In the rows, 128 means zero.
Known rows, with every step that occurs:
nugot-tofo: [ 70 122 140 103 121 157  97 101 152 164 164 144 106 132 144 108 162 125
 130  94 144 167 133 140  80  51  96 123 113 104 134 133 122 125 138]
zezi-vene-kasag-tofo-nugot: [177 167 172 114 169 140  60  77 112 142 139 126 158 105 133 133 130 130
 132 114 137 135 120 141 155  60  81 119 135 144 108 110  61 166 107]
vene-povu: [165 124 111 126 119 171 109  72 137 131 125 119 145 137 156 176 119 134
 143 116 134 131 113 127 131 153  98 127 106 178 156 129 111 114  95]
dusun-batop-kasag-tofo: [158 130 109 148 176 121 133 175 129 159 167 101 104 122 101 144  61 115
  95 137 132 149 116 119 104 112  88 113 118 148 130 127 127  84 119]
zezi-vene: [155 165 153 121 119 130  89  97 126 137 149 100 143 127 132 152 133 127
 129 115 126 117  93 138 143 114 103 100 143 157  94 121 104 185 102]
dusun-batop-runu: [156 103  99 180 149 114 128 170 136 139 121 109  82 112 116 164  57  98
 111 133 150 120 118  95 121 142 101 131 134 148  94 154 139 105 125]
batop-kasag-tofo: [157 178 131 119 186 137 123 181 111 162 148 144 103 138  95 116 117 136
 123 159  95 160 148 122 108  90 104 134 100 132 133 123 133  97 141]
runu-vene-povu-tofo-dusun: [188 120  68 131 116 100 103  65 161 139 105  92 141  66 151 217 154 150
 123  96 127 129 104 127 124 128  75 103  85 161 127  91  95 128  73]
dusun-batop-kasag-vene: [148 112 115 157 152 103 132 189 150 160 144  75 109 108 123 161  34 114
  99 121 132 131 103 111  99 129  78 114 130 177 110 128 136  67 132]
povu-vene: [121 104 106 192 115 124 119 105 132 118 116 139 122 129 124 140 129 113
 142 107 152 156 119 101 123 168 116 127  94 132 110 107 116 112 149]
dusun-tofo-nugot: [100 170 140  96 186 120 125 111 122 112 184 123 161  96 123 154 136  96
 156 115 149 130 121 138 145  34 123 161 169  61 176 187  77 161 127]
vene-povu-tofo: [160 118  88 129 138 174 106  54 105 132 114 122 150 112 150 184 121 126
 131  95 161 138 111 136 136 121 104 127  72 153 154 107  75 130  98]
nugot-tofo-dusun-batop: [ 77  86 126 123 145 129 122 103 141 177 175 134  80  84 170 123 153 114
 110  88 162 175 123 138  83  52  82  80 104  94 170 156 135 107 154]
zezi-vene-buzapa-batop-kasag: [213 157 130 184 101 106  94  99 148 125 147 107 116 150 140 148 124 105
  97 117 139 133 117 166 156 130 109  99 166 175  93 125 121 185 127]
dusun-batop-runu-vene-zezi: [167 109  85 179 119  83 105 161 159 154 117 102  91 103 104 172  51 101
 100 120 140 110 113  89 119 141  85 124 147 157  77 143 137 115 108]
batop-dusun-tofo-nugot: [155 104 123 108 205 128 155  94 106 113 172 151 190 110  81 170 149  99
 158  93 132 133 142 153 130  39  75 175 169  79 159 135  94 119 108]
povu-tofo-kasag-vene-buzapa: [127 106  96 168 129 147 104 100 124 121 106 153 118  87 156 156  67 106
 114  73 169 154 122 168 141  68  93 148  94  99 112  80  90 124 105]
runu-batop-kasag-tofo: [179 173  87 156 163 133 134 167 109 132 119 172 105 108 140 142 111 118
 120 132 108 126 158 109 139 121 117 115 124 150 134 142 188  77 138]
tofo-povu: [134 176 158 105 145 168 133  84 147 111 124 116 139 104 115 176 118 174
  92 128 154 105 124 100 123 117 117 145 142 112 161 144 116 117 103]
tofo-dusun-batop-kasag: [148  91 104 167 172  85 169 163 109 159 147 106  78  71 151 142 108 109
  93 131 144 142 121 125 118 127  96  67 111 127 173 161 149  91 164]
batop-kasag: [150 158 123 145 147 122 140 194 118 156 134 114 105 155 102 116 116 122
 117 153 110 134 142 128 103 125 101 130 120 159 117 126 136  99 154]
dusun-batop: [137  95 107 155 134 113 137 139 140 135 153  90 121 115 124 152  67 108
 100 116 155 126 101 123 119 137 108 110 137 146 126 131 123 106 109]
dusun-tofo-povu: [115 207 132  91 166 148 145  79 162 109 152 109 150  93 120 169 130 141
 116 128 144 113 147 116 126  64 115 176 173  79 179 188  84 154 121]
batop-runu-vene: [180 146  95 161 130  91 102 166 163 139  74 130  79 104 112 179 129 127
 143 146 102 112 142  81 122 138  98 151 125 148  56 138 150 128 117]
povu-vene-buzapa-batop-kasag-tofo: [184 103  87 243 119 109 115 100 151 109 122 161  95 142 127 139 121  98
 112 110 157 186 150 123 137 167 125 129 109 138 117 110 131 110 167]
batop-runu-vene-zezi: [171 149  95 163 107  84  81 160 154 156  76 145  85 109 100 156 107 116
 130 136 105 102 145  81 129 134  96 148 142 145  57 145 146 139 128]
runu-vene-buzapa-batop-dusun-tofo: [223 115  65 175  97  56 124  84 211 108 124 108 137 105 123 187 152 123
 103 101 115 134 149 157 133 125  92 138 176 147 103 106 125 141  93]
runu-batop-dusun: [190 101  76 164 148 131 158 114 110 106 108 180 151 104 132 168 129 106
 130  93 123 107 156 129 148 132 101 124 152 146 130 122 186  76 117]
batop-runu-vene-kasag-tofo-nugot: [194 147 112 156 168 100  79 152 150 141  72 151  91  86 112 169 125 127
 147 143 114 123 156  84 131  95  83 165 122 135  69 132 118 114 120]
povu-vene-buzapa-batop: [173  85  82 249  91 103 119  85 157  96 112 151 103 142 140 142 123  93
 113 100 171 171 141 127 143 186 132 125 122 140 113 112 129 122 164]
buzapa-batop: [148 146 105 173 139 106 164 102 142 108 140 154 114 126 119 124  87  96
  89 116 136 109 133 142 160 153 163 142 138 148 136 146 128 104 163]
tofo-dusun-batop: [136  77 107 157 164  88 162 131 114 145 145 113  89  60 165 149 113 112
 100 119 154 138 116 125 130 129 110  67 115 112 180 162 145 105 153]
nugot-tofo-povu: [ 75 155 160  87 133 184 100  70 164 150 160 137 114 115 135 142 154 157
 105  95 161 150 129 118  77  44  88 134 125  91 157 143 115 116 120]
kasag-tofo-dusun-batop-buzapa: [160 127 124 118 197 129 134 105 112 156 171 157  94  63 151 164 127 122
 119 141 121 175 118 119 132  81 106  81  97  82 181 148 143 119 126]
tofo-nugot: [114 122 169 113 172 126 103 129  89 113 165 138 153 107 119 153 125 107
 150 109 162 129  85 130 150  75 126 126 136  88 153 141 106 125 111]
batop-kasag-vene: [144 152 140 130 152 112 120 198 143 164 117 106 112 120 123 140  83 136
 129 135  95 133 128 111  98 117  86 134 120 172 105 124 145  73 159]
tofo-kasag-vene: [108 128 136 153 112 154 109 131 172 127 127 160 109 109 166 148  29 118
 141  93 120 134 109 151 135 105  66 169 131 138 111 109 136  75  93]
vene-povu-tofo-dusun-batop-runu: [174  97  75 156 162 155 119  70  97 142 106 125 113  77 162 201 107 113
 121 100 172 141 113 121 136 124  94 107  64 147 164 134  94 119 119]
runu-vene-povu-tofo: [187 131  69 126 105 110  93  66 169 136 106  87 153  86 139 216 144 151
 126  95 125 124 102 127 120 130  78 119  91 170 109  80  88 132  59]
vene-buzapa: [186  88 112 179  88 113 105 116 155 112 113 127 112 148 157 133 148 121
 116 126 150 161 155 157 135 137 127 114 162 125 127 123 148 160 125]
buzapa-batop-runu: [166 153  97 198 154 105 152 134 139 116 109 172  73 122 109 136  77  85
 101 134 131 101 148 113 161 156 158 164 135 150 103 169 146 104 179]

Rows:
[171  92 101 144 161 139 149  90 156 115 148 161 163 119 113 168 109 100
 149  84 120 146 163 174 126  56  46 189 178 103 138 117 115 105  98]
batop-dusun-tofo-kasag-vene-buzapa
[123 100  93 142 178 113 142  98  69 136 110 140 112  51 146 144 149 113
 104  99 172 146 129 142 139  79 136  92  66  73 162 117  93 145 158]
povu-tofo-dusun
[182  81  73 243 113 103 134  72 158  94 124 157 122 138 126 153 131  85
 120  91 165 173 157 138 141 159 116 145 138 125 122 117 119 124 161]
povu-vene-buzapa-batop-dusun-tofo
[200 140  95 165 165  89  98 150 155 150  58 151  70  71 127 160 137 133
 135 150 103 127 173  82 127 112  84 149 110 138  78 138 132 113 139]
batop-runu-vene-kasag-tofo-dusun
[161 106 103 114 183 131 167  92 125 122 153 146 179 121  85 156 150 108
 147 103 116 133 162 153 120  63  76 173 165  97 147 129 105 121 117]
batop-dusun-tofo
[146 122 124 112 210 122 125 110 110 149 162 161 101  56 143 144 122 135
 117 128 123 173 129 115 135  81 119  95  91  80 187 147 135 111 127]
kasag-tofo-dusun-batop
[109 110 108 195  82 114  91  97 119 143 122 160 129 139 106 109  99  98
 123  92 157 144 126  98 131 164 115 123 120 128 111 117 113 127 161]
povu-vene-zezi
[173 108  84 178 135  88 120 165 163 142 115  91  86  97 112 187  67 109
 108 128 138 115 112  91 114 144  86 126 135 161  75 139 137 108 103]
dusun-batop-runu-vene
[143 105 126 184 166 135  90  84 118 122 107 166 137 106 124 123 125 116
 143 106 163 174 149 104 133 114  95 147  87 118 123  96  73  93 153]
povu-vene-kasag-tofo-nugot
[164 166 102 185 151 102 171 148 134 127 145 143  96 145  99 114  79  93
  79 135 124 113 142 143 143 150 143 144 132 170 125 144 134  85 181]
buzapa-batop-kasag
[153 166 115 176 141  89 142 149 146 144 136 148 106 124 105 116  39  94
  80 113 115 107 136 130 143 142 133 144 144 177 120 148 139  74 191]
buzapa-batop-kasag-vene-zezi
[164  75 106 176 161  77 150 161 130 158 135 103  77  62 173 158  97 113
  95 123 144 152 125 127 119 127  89  66 123 134 167 159 161  89 166]
tofo-dusun-batop-kasag-vene-buzapa
[178 181  89 170 164 145 132 144 118 121 113 172 108 101 135 165 107 128
 113 125 124 128 152  91 136 132 109 121 118 147 138 140 180  66 136]
runu-batop-kasag-tofo-povu-vene
[ 72 101 136 110 143 136 117  97 135 173 163 153  84  91 171 110 181 122
 123  95 148 175 137 141  86  48  92  89 100  84 172 156 138 119 163]
nugot-tofo-dusun
[166 120 131 131 193 129 114  96 116 147  96 168 120  75 152  92 137 141
 113 135 130 158 191 129 138  73  96 133 105 115 160 122  86  99 161]
vene-kasag-tofo-dusun
[190 133  85 124  92 107  95  79 191 134 114  87 149 103 143 209 145 157
 134 110 105 120 103 120 118 152  73 121 115 187 111  98 111 121  59]
runu-vene-povu
[168 106 107 168 108 125 151 128 143 150 173  88 104 131 138 192  76  82
  96 141 147 131  81 130 116 142  82  82 148 149 112 132 141 124 112]
dusun-batop-buzapa
[187 141  88 183 127 109 123 176 140 126  92 147 105 101 171 162  91 115
 120 115 114 119 153 112 137 145 105 109 149 178 114 140 204  71 151]
runu-batop-kasag-vene-buzapa
[ 72 142 151 118 126 182  97  58 164 147 155 143 111 117 133 148 155 150
 112  83 174 165 126 105  75  64  82 134 107  94 147 135 109 108 129]
nugot-tofo-povu-vene
[158  84 107 168 144  97 172 120 116 156 160 111  78  70 174 179 119  93
  97 137 148 141 101 130 127 132  91  49 124 115 168 163 159 116 154]
tofo-dusun-batop-buzapa
[160 147 121 132 158 136 110 163 131 165 110 104 123 111 135 168  78 135
 129 119 110 139 121 116 102 115  76 134  92 185 118 114 120  76 145]
batop-kasag-vene-povu-tofo
[188 149  85 177  96 138 153 118 127 122 125 158 106 119 177 193 126  83
 120 138 122 108 122 121 150 154 110  83 155 151 116 145 203 114 132]
runu-batop-buzapa
[195 154  66 198 146  97 135 101 154 117  95 154  86  99 113 180  85  95
  96 115 134 101 135 114 159 152 135 159 112 167  93 142 120 106 146]
buzapa-batop-runu-vene-povu-tofo
[168 179 107 167 179 113 158 140 132 132 154 164  97 133  94 115  81 102
  85 136 113 130 147 137 145 125 145 147 119 152 138 141 130  82 171]
buzapa-batop-kasag-tofo
[104 196 122 124 144 142 126  64 158 115 150 124 151  98 108 161 115 127
 115 109 159 121 145 101 128  80 108 173 168  79 171 182  76 154 136]
dusun-tofo-povu-vene-zezi
[159 164 128 125 203 123 136 177 102 168 147 150  87 109 114 119 133 135
 120 157  98 165 152 122 112  88 101 110  91 119 159 138 143  93 158]
batop-kasag-tofo-dusun
[107 120 102 151 145 152 111 103 115 126 110 153 123  79 145 155  61 107
 119  73 161 141 114 157 139  66  95 153  81 101 114  81  84 112 106]
povu-tofo-kasag-vene
[168 157 150 115 186 162 102  76 137 133  93 157 140  93 127 112 119 166
 101 134 138 141 186 116 132  70  93 164 120 120 150 114  71  97 130]
vene-kasag-tofo-povu
[108 170 110 123 140 156 121  93 185 122 156 136 135 100 164 167  65 106
 154  98 123 135 132 152 136  64  70 191 158 114 155 164  93 121 101]
dusun-tofo-kasag-vene-povu
[143  94 105 209 122 124 112  95 135 123  84 143 128 126 133 114 125 115
 130 108 162 155 158 107 124 154  94 143  98 150 102  95  83  94 168]
povu-vene-kasag
[190 109  60 139 119  96 106  68 164 141 115  78 139  61 149 225 132 143
 113  92 137 130  94 124 119 132  69  98  87 167 126  91  92 121  67]
runu-vene-povu-tofo-dusun-batop
[165 178 120 161 195 112 150 140 119 126 168 168 105 126  91 123  79  96
  92 132 125 131 132 139 152 109 144 146 121 137 148 146 123  82 166]
buzapa-batop-kasag-tofo-nugot
[181 170 160 120 154 141  70  76 126 146 127 124 149 111 135 124 131 137
 123 120 125 135 135 139 147  77  82 120 133 157  98 106  69 167 112]
zezi-vene-kasag-tofo
[181 153  87 164 137 130 125 161 136 134  96 143 117  99 170 177  82 120
 129 112 110 108 139 104 136 150  96 114 130 195 124 143 191  55 140]
runu-batop-kasag-vene-povu
[214 117  74 182  74  55 110  98 210 111 112 104 118 110 139 177 144 133
  95 110 120 132 135 148 138 152 111 117 159 161  93 100 137 140  97]
runu-vene-buzapa-batop
[204 146 131 178  96 108  89  78 152 117 145 112 123 141 149 152 126 106
 101 109 145 131 113 166 164 131 119  98 170 165  98 126 119 196 118]
zezi-vene-buzapa-batop
[156 123 112 127 171 143 152  59 130 121 150 155 184 114  68 169 130 119
 126  88 139 124 161 128 119  70  67 180 173  89 156 132  92 116 117]
batop-dusun-tofo-povu-vene-zezi
[161 163 144 123 177 171  93  62 144 113 135 167 128  95 117 170 133 169
 117 124 143 175 142  95 130  95 118 144 106  80 163 122 116 121 101]
kasag-tofo-povu-vene-buzapa
[153 120  83 148 126 193 107  53 115 128 121 141 137 122 157 182  87 115
 131  87 164 141 108 156 141 113  80 144  74 152 151  98  75 116  78]
vene-povu-tofo-kasag
[ 49 122 147 121  94 171  69  99 177 175 164 177  96 124 161 106  78 110
 130  62 141 164 123 154  90  32  50 148 128 110 124 124 126  95 117]
nugot-tofo-kasag-vene-zezi
